Known rows, with every step that occurs:
p-z-e-r: [-13  13  -3  10   7   1  -3 -18 -12  -7   7  15  -2  -8 -33 -10  12   1
  -3 -31  11  -1  -1  13   6 -13  11 -12   7  -2  -7   6   1   3  -5  -3
  13  15  -6 -45  11  -2   0   6 -22  38  19 -15   3  -4  -1  10  -9   1
  16  -5  15  -9  13 -24 -18   0]
p-z-e: [-19  14  -7   7  -2  -8   3   5 -13 -10  10  11   7   6 -22 -10  -3  12
   6  -6   3  -9  -4  14  14 -15   7 -11  18  -1  -7  12  -1   3   7  -6
  11  21   7   9  12   5   6   2  -1  26   5  -7   1  -6   3  17 -12 -10
  14   5   3   3  13 -14 -21  -3]
d-r-e-z: [  1 -15 -19 -12   3   1 -14   3 -21  -5  -9   1  -2  20  22 -11  -7 -26
   2  -1  12   5   0   7   0  13  -9   6 -22  14 -23   3   8  -6   1   0
  -7  -1  39 -28  -3   9  -1   0  -1 -41  -5   3   7  -8   9  -4   1 -10
 -13 -17   1   2 -37   8 -11   0]
r-p: [  6 -10  -6 -15 -18  -3   0  11   8  -7   5  -2  -5  -7  33   5   7 -14
   9   3   0  -5  -2   5   3  12   2   6  10 -49  10  -4 -17   6  -4 -19
  -5  -7 -14  23  -4  17  -3   5   7 -24 -10  10  -3   4   6  -6   6 -25
  -5 -15   4   1  -8  10 -17  -1]
d-r-p: [  5  -5 -11 -23  -4  12  -6  -1   0  -4   5   2  -4  12  33   5  14 -24
  15  -3   0  -7   3  -6  -7  13  -1  13  -2 -52 -20 -12  -7  -3 -13 -10
  -3  -8 -19  20  -1   5 -22  17   6 -13   6   8  -5  -5  19  -9  20 -21
 -17 -10  -1 -15 -38  11 -26   1]
d-r-e-c-j: [ 16   9   6 -13  -2   8  -3  -7   8  -5 -18  -1  11  14  37  12 -12  24
   6  -4   7   9  10 -21 -12  11  -8  10 -19  13 -13 -15   8 -20  -7  35
 -23   0 -13 -23  -3   0  -4   2  13 -40  -6   0  -6  -5   1  -8   7   4
 -11 -16   0 -16 -37  21  27   5]
c-e-z-p: [-10 -17   9  12   1 -14   3  16 -19  -2 -11 -15   6   1  21 -11  13 -15
 -24  -3  -1   2 -13  -3   7 -17 -15 -23   8  23  22  14 -10  -1   6 -18
  14  11  36   6   6  -2   7   5  -3  45 -22  10   5  -9  -4   7 -12   8
  21  22   7  -3  16  -2   2   7]
c-e-z: [ -7 -11   7  13   2 -23   5   8  -7  -6 -14  -9   7  -1  18  -6  -3 -16
   7   5   4   5 -14   8   8  12 -13  -1  -5   5  15  10   4   2  15 -20
   2  10  35  16   0   8   9   3  -5  38 -15   5   2  -5 -11  -5 -32  -2
  14  16   0  -6   3  -5  36  12]
e-z: [ -2 -25   6   3 -15 -17  -3   8 -19 -11  -6  -6  -6  -5  16 -14  -7 -14
  -3  -7  -3   8  -3   8   4  16  -6   9   6  -8  11  11  -6  -6  10 -15
   6   2  34   7  11  11  18   7  -5 -10  -6   4  -2 -10  -1  -6 -27  -7
 -10  -6   0   1   1   0  -1  -3]
e-c-j-r-d: [ 11  11  17   5 -26  -2   1   9   4   2   4 -35  -4  -2 -16   3 -19  40
  11  23   2  16  13  -3 -20  14  -2  16   2   4   4 -17  -2 -12   4   9
  -9   1  -2  33  -8   1  -2 -29  12  -3 -19   1   2   5 -16 -10   4  21
  -7  18  -2   2   7  22  48 -13]
p-z-e-c: [-14  26  -7   7 -10 -12  -2  -6 -15  -4  -2  12   3   4 -20 -15  -2  53
   5 -18 -10   7  -2  15  14  -8   4 -13   4   2  -2  20   5   5   4  -5
   5  17  -8  14  19  -7  12   8  -3  20 -12  -9  -1   8  -9  24 -22  11
  15  12  -1  -7  12 -11 -17  -3]
e-z-p: [ -8 -28   7  -3  -5 -14   0   9 -20  -6   5 -12   2  -4  18 -11  10 -12
 -29 -13  -8  -6  -9  -5   5 -13 -13 -10  15   6  16  19 -12  -6  -4 -10
  18   7  32  -5   9  -1  11   6  -5  -3 -26  14   1 -16   2   7  -2  -8
  -7   0   5   1  19   2 -25   4]
d-r-e-z-p-c: [ -3 -15 -13  -9  29   7 -17  -1 -12  13  -7   9   0  19 -18  -4   5 -23
 -22  -4 -19  -5  -3  -9  -1 -19  -1 -11 -15  41 -32   5   4  -5 -10  26
  -1 -18  32 -58  -1 -11  -1   6 -14 -39   6  -5   3  -2  13  16  10   6
  -4 -24  -7  15 -15  -3 -41  11]
e-r: [ 17 -10   3  -4   0   6   3 -16   0  -8   8   3  -4  -3  19  -9  10 -15
   0 -37  11 -11   7   4 -10  16  -3  21  13 -11   3   1  -1   0  -5 -14
  -7   3 -18 -53   5   4   9  16 -16  -7  21  -3   5  -4   2  -5  -2  -6
  -9  -8  19  -7  -1  -4   1  -9]
c-j: [  4 -16  18   1 -14  -2  17   4   8 -13   1 -11   8  -5  33   3  -2  -5
  -3   5   8  -5  10 -20  -2   7 -11  11  19  -6  15  -4  -9 -14   1  11
 -10  13 -14  -1   1  12   6   4  17  -4   9   8  -4 -16   1 -11 -11 -10
 -17 -11  -1 -10   0   0  42   5]
e-c-j: [ 20  -5  19  -2 -15 -10  11  -5  10 -10  -2  -9   2  -8  33   4  -9  38
   4  -5  -5   6  14 -17  -7  14 -19  15   9  -8  15   2  -6 -14  -3  20
  -9   5 -25  11  12  -4  14   7  11 -13  -9   3 -12  -8  -2  -6 -15   6
 -14  -9  -5 -20   8   6  40   1]
c-j-r: [  0 -15  17   2 -15   3  14   6   9 -13   8 -22  -7 -13  16   3 -11  -6
   7  23  15 -10  17  -6 -11   9  -4  18  11 -11   9 -13   6   1   7   2
   3   7  -7  19  -6   4   5  -1  33  -2   4  13   0 -14   3 -14  -4  -4
 -21  20   1  -6  -1  10  39 -10]
e-c-j-r: [ 10  -1  25  -2 -19  -2   9  -7   8   0   1 -13  -8  -9  22   0 -14  39
   8  10   0   5   7  -7 -17  16 -14  16   2  -7   7  -7   9  -3   2  11
  -1   5 -23  26   0  -2   4   1  23  -5 -12   9  -4  -3   1 -12 -12  14
 -16  24  -3 -11   3  13  38 -14]
j-r-e-c: [  6  10  -2  -2 -17  -5 -11  -2  -2  -1   2   1  -2   0  17  -3 -10  38
   6  12  -2  -6   3  27 -11  25 -11  16 -15  20  -7  13  14  18  10 -18
 -13  -6  -9  -1  -4  -6   8 -12  11 -42 -22   6   1  19   1   3   0   6
  -1  21  -3  12  -6  23  -9 -13]
p-z: [-11  12   1  -6  -8  -9   5  -6 -11  -5   6   4  -9  -2 -26 -12   5  -7
  -8  -4  -6  -5   0   4   9  -7  13  13   7  -1   4   6  -5   4   8 -13
  -4  15   3   2  11   6   3   8  -1 -23  12  -9  -6  -8  -1  -8 -22 -16
 -11  -5 -12  -1   5   3  -5   5]
j-r-e: [  0   6 -10  -8 -15   9  -9  10  -1   0   5  -5  -2   2  12   0 -15 -12
  -3  19   9 -18   2  21  -7  10  -1  11  -7  13  -7   8   9  17  12 -29
 -10  -1   0  -7 -13   9   2 -14  21 -41  -7   9   2   7   3  -2   7 -19
 -13  14   4  14   0  14  -8 -16]
z-e-c-j-r: [  5  -3  13   8 -12  -2   3   4  16  -6   4  -4   9  -9  19   5 -14  52
  13   7   6   2  14   3  -5   8 -17   1   9 -10   3   2   8   1   9  17
   9   2 -18  34   4  -9  11  -3  21  46 -20   7   0   1  -6   9  -6  20
   9  22   6 -11  14  -4  26 -15]
d-r-p-z-e: [-14  15 -28 -10   6  17  -4   3 -10  -3   5  17  -1  13 -22 -12   4 -11
  17  -3   8  -7  -3  -1  12 -17  10 -23  -9 -48 -21  -5  -4   0  -2   0
  13   1   2  30   8  -1 -19   7   0  32  11  -9   3  -3  11   5   8 -10
   9  -3   0 -16 -26 -12 -47   5]
z-p-r-e-c: [  9   8  -6   0  -6   3 -11  -2   2   5   5  21   2  -9   7   4  -4  36
 -30  -1 -14   2  -2  12   3 -12  -4  -7  -3  48  -3  11   7   2 -13  -1
  -2  -4 -12   4  -2 -18  -9   1 -25 -37 -26  12   1  11   0  10  24   2
   5  -8  -4   6  17  19 -42 -12]

Rows:
[ 11   1   8   4   5  10   8   0  10  11   6 -30   1  -2 -67   5  -9  -5
   2  38  -2   8  15 -14  -9   0  10  20  -2   6  -6 -22   0  -3  -3  21
  -6 -11   7  16 -17  10   0 -28  16  -6  15  -9   0   3 -13  -3   8  15
  -9   2 -17  16   3   0  43  -3] -> p-c-j-r-d
[ 11   8  -8   1 -16  12  -2   8  -1  -2  14 -15  -2   1 -38  -1  -1   4
 -15  18   9   7   6  17  -1   0  15  12  11   9  -4  -5  -2  -7  -7 -16
  -9   7   9  48  -3  13 -20 -21 -21   1  12   7  -6   5 -12  -9  13 -10
  -8 -14 -15   4  -4  10  12  -8] -> p-r-d
[  7   7  11  10   4  -1  12 -14   4  -4 -14  -1   1  -6  24   5   6 -10
   2 -22  12  -3   3  15 -11  19  -3   1   6   1   5  -5   3   6   6 -17
  -5   8 -21 -38   0   1   5   6 -10  47  12   1   3   8  -4  -6  -2   3
  10  15  19 -15   4 -12  34  -3] -> c-e-r
[  7 -19  21  -2  15   2  20  -1  17   1   3  -1   8  -8   2   8   8  -6
 -29   2 -15  -2   6 -34   3 -25  -3  -8  27  21   8   0 -12  -9  -8  30
  -2   1 -21 -24   4  -9   9   7   7  -2  20  -4  -8 -12   6   5   7   8
  -8 -23 -10  -2  27  -6   5   5] -> z-p-c-j
[-14  16   9  13  -6 -12   7  -1   0  -5  -4  11  11   0 -10   2  -7  56
   8 -10   2  18  -1 -13   4 -12   1 -23   8   5   9   6   1  -7   4  29
   5  13  -6  18   9  -8   6  -7   4  31 -11 -12   2  -6 -14   8 -21  16
  16  -3  -4 -16  20 -13  17   6] -> p-z-e-c-j
[ 12   7  10  -3  -8  -8   5  -1   9  -6  -9  -5  10   2  42  12 -20  35
   7  -1   7  15  10  -5  -2  10  -7   6  -4  22  12   4   4 -11   4  22
 -24   8 -15 -23   1   4  12  -5  13 -39 -23  -2  -2   3 -11  -5  -3  -1
  -4 -20   3   3  -2  14  30   4] -> r-e-c-j
[ -3   0 -11  11  23 -23  -1   0   0   4 -20   8  -2   1 -11   6   5 -25
  20  10 -11  13 -14   0  11  10  -1 -15 -16 -28  14   0  -3   7   2  -3
   2 -16  36  31  -6  -4  12  -6  -5  21 -11  -2   6  15 -14  -1 -21   7
  19   1  -7   3   4 -13   5  23] -> r-p-c-e-z
[  3 -16   1   6  29  16   4 -17  27   2   4  15   6  -9 -10  12   4  -4
  23 -23   9   4   3 -17   1  -3   6 -21   1 -35   5  -9  -7  -8 -17  43
  -3 -14 -26 -35   4  -9   1   1  -5  40  18 -15   5   5   2   4   9  14
  10 -35  10  -2  12 -31  -2   2] -> z-e-r-p-c-j
[ 13  11   7   5  32  -7   4 -22  14   6  -7  17   4  -7 -15   6  14 -10
   3 -22  -4  -4   0   9  -2  11  -2   3  -4  17   0  -8   6   8  -1   1
  -3 -12 -21 -55  -5  -4   7   8 -21  37  31 -15  -7  16  -4   5  -8  18
   8   4   2  -2   6 -21  27   8] -> p-c-e-r
[  2 -10  -8 -12 -19  10  -5   6   4  -3  15 -10 -13 -10  14  -1   4 -15
  15  13   7 -12  -3  10  -8  10   2  13   4 -52   5  -5  -3  17   2 -25
   6 -10  -5  48  -3  -1 -11  -3  16 -20  -4  18   6   5  13 -15   7 -16
 -14  18   8  11  -6  15 -25 -16] -> j-r-p
[-14   3   8  -4  -8  -4   7   3   0  10   7 -12 -12 -12 -28   9   1 -16
  15  27   6   8  -5 -17  -9 -16  20   4  -4 -37  17 -12  -1  11   1   5
   2   2   4  49 -12  -3 -19  -3  29 -11   2   1  13 -16  -3 -25  -1 -15
 -12  14  -3   2   1   5   2   1] -> c-j-r-p-z
[ -3  28   0  13  14 -11  -4 -12  -4  10  -7  14  -6  -7 -18   6  23 -22
  14 -15  10   5 -12   6  -4  -7  24 -13 -18 -29  13 -12   1  10  -2 -16
  -2   5  -5 -11  -8  -3 -18   4  -9  28   8 -13  12   7 -13 -12  -2  -8
  21   9  14 -13  -1  -7  -4  16] -> c-e-r-p-z
[  3  11   0   7  21 -12  11  -4  14   2  -8   6   8   1  -2   8   1  -7
   4   5 -12  -1  -3   3  10   7   6  12   4  14  -1   3  -6   8  10 -10
  -5   0 -14  -3   1  -1  16   0  -2  29  22 -14 -15  14  -9   5 -12  12
   5   7 -17   7   5 -15  34  13] -> p-c-e
[  0   2   0   1 -11  -8   6   1   6 -14   4  10   5   4  34  -8  -7  52
  15 -22   1   1   8  23  12  11 -15  -4   7  -9  -4  17  -1  -6   6  -7
  10   5 -24  11  19  -1  20   3  -9  35 -17   7 -10  15  -6  23  -7  15
  11   4   6  -7  12  -7 -10  -7] -> z-e-c
[  5   7 -12 -11   1  18  -9  -3  -2  -6  -1   2   5  23  30   9  -5 -19
  -1  -3  11 -11   9   3   0   9  -2  14 -12  12 -27  -6   2   0 -10  -8
 -23   2  -8 -35  -3   9  -8   0   9 -45  12  -3  -5  -4  16  -5  15 -22
 -16 -13  -2  -4 -39  10 -10 -10] -> d-r-e
[  3  -1  -9  -1 -14  16   0  16  -9  10  17 -17   1  -4 -34  -4  10   1
 -35   9  -2   5   2   5   3 -28   6  -3  14  27  -1  -8 -14  -9 -15 -11
   2   6   3  33  -5   4 -25 -16 -28   3   2  12   4   4  -9   1  30  -8
   4 -10 -11   5  13  14 -21  -6] -> z-p-r-d
[ -1  -3 -12 -10  -2  15  -7  10   2   8  10  14   1 -11   9   4   2  -4
 -29   5   4 -11   0  11   7 -26   4  -7   3  44  -3   8   4   7  -6 -11
  -7  -1  -3  -5  -7  -3 -16  -4 -16 -36  -3  18   2  -1   9   4  26 -13
  -2 -12  -4   8  12  16 -36  -9] -> z-p-r-e
[ 17   4 -17 -21  16  16  -5 -13  13   3  -1  20  -6  12 -10   6   3 -23
  13  -2 -14  -5   3  -7   1  14   5  13  -6 -37 -22 -15   0  -2 -20  13
  -8 -25 -18   7   0  -4  -5  14  -3 -25  26 -12  -7  10  22  -2  14  -4
 -18 -24 -16  -6 -29  -1 -27   6] -> d-r-p-c
[ -5  14 -13 -14   4  13  -5  -2 -12   3  -3   7  -9  16 -20  -3  12 -23
  11   2  -3  -7  -3  -5  -1  -7  17   4 -13 -42 -23 -18   0   4 -16  -4
   4   3   0  27  -4  -2 -29  12   4 -24  13  -9   3 -11   9  -8   4 -29
 -10  -6  -7 -12 -34   5 -35   3] -> d-r-p-z
[ -7 -10   4  -2  -7   5   2   8   2   2   4 -18  -6  -6  25  14 -14  -8
   1  29  11  -8   9  -2  -8   6   0   7  -4  15   6  -9   6   9  12   6
 -17   3   4  -7 -16  12   0 -16  31 -32 -11   8   3 -12  -1 -13  15 -12
 -15  10   6   3 -11  10  28 -14] -> c-j-r-e
[  6   4   4   7  19  -3  10  -1   8   9 -10   5  11   1  -4   6  18  -2
 -23  -2 -11  -9  -2  -8  14 -20  -7 -14  10  26   4   9  -7   7  -3  -8
   3   0 -14 -14   0  -7   6   6  -6  36  16  -6  -9  12  -2  16   7  13
  11   7  -7   9  25 -12   2  13] -> z-p-c-e
[  1 -31  -2  -5  16  -9  -4  -1 -12   0  -2   6  -3  -1 -18 -15  13 -17
 -29  -5 -25   8  -6 -11  10 -11  -5 -13   3  21   4  18  -5  -6  -5   3
   9  -6  24 -19  13  -7  19  13 -17 -14  -2  -2   0  -1   4  19 -16   9
  -3 -13  -9  15  26  -1 -33   9] -> e-z-p-c
[ 16  31   1  19  26   2   1 -13   8  16  -6 -10   0   7 -56  11   8  -5
  -3 -10   1  12  -1   8   2   2  10   0  -9  23 -10 -16  -2  -5  -5   3
 -13  -8  -7 -43 -11   5   4 -17 -30  37  27 -25  -3  17 -20   4   7  21
  16   1   1   7  -1 -20  36   7] -> p-c-e-r-d
[-18 -26   9   3  -5   2  -8  20 -14   8  -2 -19  -1 -10  12   3  -3 -13
 -22  23   2   5  -5 -13  -9 -22  -2 -22  -5  29  15   5   1  -1   6  13
   6  -3  35 -16 -14  -5  -1 -10  20 -24 -32  12  11 -19  -2  -6   9   4
   2  15  10  17  15  13  -5  -6] -> c-j-r-e-z-p
[-17 -15 -12   1  16  -4 -18   3 -16  20   2   0  -6  -6 -37  -5   1 -15
 -21  14 -21  -1  -8   3   1 -17   0 -14 -21  48  -7  19   6  22   4   4
   9 -18  39 -27 -10 -14  10 -12   2 -40 -21  -3   3   9   5  14   7  15
  -1   9  -5  34  16   8 -48  -7] -> j-r-e-z-p-c
[ -4 -10  -2   7  -3  14  -5 -13   5 -12   8  13   0  -6  18  -4   4   3
   7 -38  13  -8   9  17   3   8  -7 -12  14  -9  -6   8  -1  -6  -2  -8
   5   3 -20 -51  11  -4  13   3 -15  39  12  -3   2   4   4  13   0   6
   7  -4  24  -8   7 -20 -10  -1] -> z-e-r
[  6   2 -13   0  30  -7  -1   0  -6  14 -18  14   1  16 -12   2   3 -30
  22   5  -8   9 -13 -11   0   9  -1  -8 -27 -27 -14 -12   6  -1   0  12
   8 -26  34  24  -3  -8 -11   7  -6  34   9  -9   4   8   1  -3 -13  12
   8   0 -13  -4 -32  -9   3  18] -> d-r-p-c-e-z
[-24  14 -19  -2 -10   4 -10   4  -9   6   9   5  -3  -2 -34   2   3  -1
  21  17   8  -8 -10  20  12 -18  13 -20  -1 -38   4   5   2  22   6 -20
  18   6  12  58   0  -4 -17  -4  15  27  -8  -1   9   2   0   2  -2  -5
  13  21   8   4  12 -10 -47  -4] -> j-r-p-z-e
